Every row comes from one small tree of marks. The marks that hang from a mark follow it in brackets, in alphabetical order. Every link used is in the known rows. Which tree was each row made from?
In the rows, 128 means zero.
Known rows:
E(B(V Z(A(H)))): [145 115 138 123  96 108 130 139 136 143 113  73 122 155 177 169 147 103
 122 109  80 134 121]
P(E(B(Z)) W): [234 134 149  92 129 111 151 164 198 145 125 115  96 153 112 108 143 158
 144  90 125 149 138]
H(A): [146 154 144 147 135  86 137  80 153 168 126 189 121 106 144 118 112 154
 130 142 134  98 114]
H(A(Z)): [111 136 121 137 151 107 134 100 118 170 167 193 123 106 136 119  96 171
 117 166 116 109 109]
A(H Z): [113 141 110 164 112  95 134 129 104 149 221 118 194 132 113 139  85 129
 155 194  81 141 106]
Z(A): [ 94 180 118 128 123  61 140 128 115 154 102 134 161 110 113 138  97 127
 109 115 121  67 136]
E(B): [148 140 125 139 124 131 145 147  99 167 137 140 153 146 159 142 112 108
 120  73 129 120  70]
B(E V Z(A)): [122 127 142 105  93 126 135 131 229 106  55  96 122 104 125 135 148 134
 106 114 153 126 179]
P(E(B(V))): [182 136 138 121 135 177 105 168 136 159 122 140 131 198 162 116 121 103
 106 118 151 118 100]
A(E H): [106 146 134 146 113 110 107 119 124 124 176 104 168 138 103 109 118 109
 190 154 121 137 122]
Z(A(E) B(V)): [ 92 129 116  77 156 140 103 118  41 105  96 137 111 158 145 135 142 116
 125 121 155 113 128]
V(B): [175 137 130 174 150 110 137 134 111 145 121 159 149  97 107 112  91 118
 123 134 128  86 113]
B(E Z): [149 133 140 137  92 123 151 128 252 127 104 114 139  92  84 112 155 130
 156  98 167 136 146]
P(E(B(V Z)) W): [249 118 161  70 125 138 133 163 192 133 108 107  90 174 144 108 141 146
 129 111 129 158 145]
V(B(E Z)): [179 115 137 176 129 141 154 136 213 113  95 128 120  65  85 103 144 136
 131 107 147 121 149]
B(E V Z): [167 110 155 113  86 152 129 129 249 112  86 105 136 112 126 110 150 121
 136 125 173 156 153]
B(V Z(A)): [140 128 141  97  98  78 111 130 166 133  71 102 130 118 132 128 135 101
 113 139 126 101 165]
G(V(B(E))): [108 145 143 166 126 139 130 135 141 105  80 129 133  86 108 118 108 111
  86 117 136  99 174]
H(A(E(B(V)) Z)): [ 99  86 123 105 170 191 100 117  61 142 153 182  87 154 189 116 120 162
 107 132 128 143  91]
G(V(B(E Z))): [123 128 143 156 113 124 125 137 183  96  66 111 110  74  88 107 138 100
  99 117 138 118 189]
G(V(B)): [122 149 137 154 131  99 110 133  90 122  90 135 134 101 114 114  92  85
  92 140 120  82 163]
G(V(B(Z))): [144 129 136 148 121  88 107 138 133 114  85 114 112  90  99 105 126  76
 108 138 119  95 179]

Which tree is each row?
[126 107 109 110 141 192 137 127  97 111 164 151 143 149 137 142 117 144
 123 147 162 167 104] => A(Z(B(E V)))
[104 150 132 128  96  98 154 132 230 124  77 105 131  83  88 133 155 145
 123  85 145 107 169] => B(E Z(A))
[138 130 122 167 134 113 157 135 199 110  69 120 108  61  84 123 142 150
 107  95 130  90 172] => V(B(E Z(A)))
[109 125 100 133 145 170 156 130  99 130 176 156 150 128 103 138 121 155
 132 123 158 157  94] => A(Z(B(E)))
[ 91 145 139 171 104  85 135 131 178  91  78  77 112  78  97 144 142 114
 100 130  88 108 209] => G(V(B(E Z(A(H)))))
[130 127 110 132 169 125 140  84  72 155 178 200 103 124 145 134 116 168
 128 156 124 127  88] => H(A(Z(B)))
[ 75 126 128  92 145 140 106 151  54 127  90 120 125 158 164 132 124 114
  96  81 133 101 122] => Z(A(E(B(V))))
[112 120 143 101  99  91  91 129 155 104 106  69 119 134 128 123 152 103
 156 164 110 132 172] => B(V Z(A(E H)))
[ 92  87 117 121 133 188  96 154  46 122 208 103 150 184 168 132 109 116
 142 155  96 177  91] => A(E(B(V)) H Z)
[ 84 110  92 102 170 167 107 138  25 114 189 163 134 152  97 102 128 127
 156 135 158 149  93] => A(E Z(B))
[ 91 113  98 132 151 148 114 124  38 109 236 122 149 161 108 129 127 126
 183 173 113 175  94] => A(E H Z(B))
[ 72 155 110 126 142  92 125 100  51 109 153 106 130 148 117 156 145 122
 164 130 109 123 122] => Z(A(E H) B)
[116 125 115 133 163 154 158  86 121 136 163 203  99 112 139 141 130 190
 121 139 141 145 100] => H(A(Z(B(E))))
[148  90 142 116 107 154  96 137 132 118 152  82 120 172 162 127 164  92
 173 129 114 177 111] => A(E(B(V Z)) H)
[ 60 140 116 110 149 119 120 155  60 140 108 126 129 138 140 132 130 124
 109  58 128  92 119] => Z(A(E(B)))
[188  96 136 106 104 147 116 146 143 149 103 110 121 153 171 132 151  92
 123  96 134 143  99] => E(B(V Z))
[112 173 114 147 123  67 155  93  79 132 157 110 148 140 129 186 129 130
 147 137  94 108 113] => Z(A(H) B)
[129 108 123 119 156 178 143  84 126 128 149 191  94 130 165 137 125 181
 109 160 151 158 100] => H(A(Z(B(E V))))
[130 110 112 134 122 175 146 111 112 105 206 109 162 158 145 163 117 142
 153 186 114 189  97] => A(H Z(B(E V)))
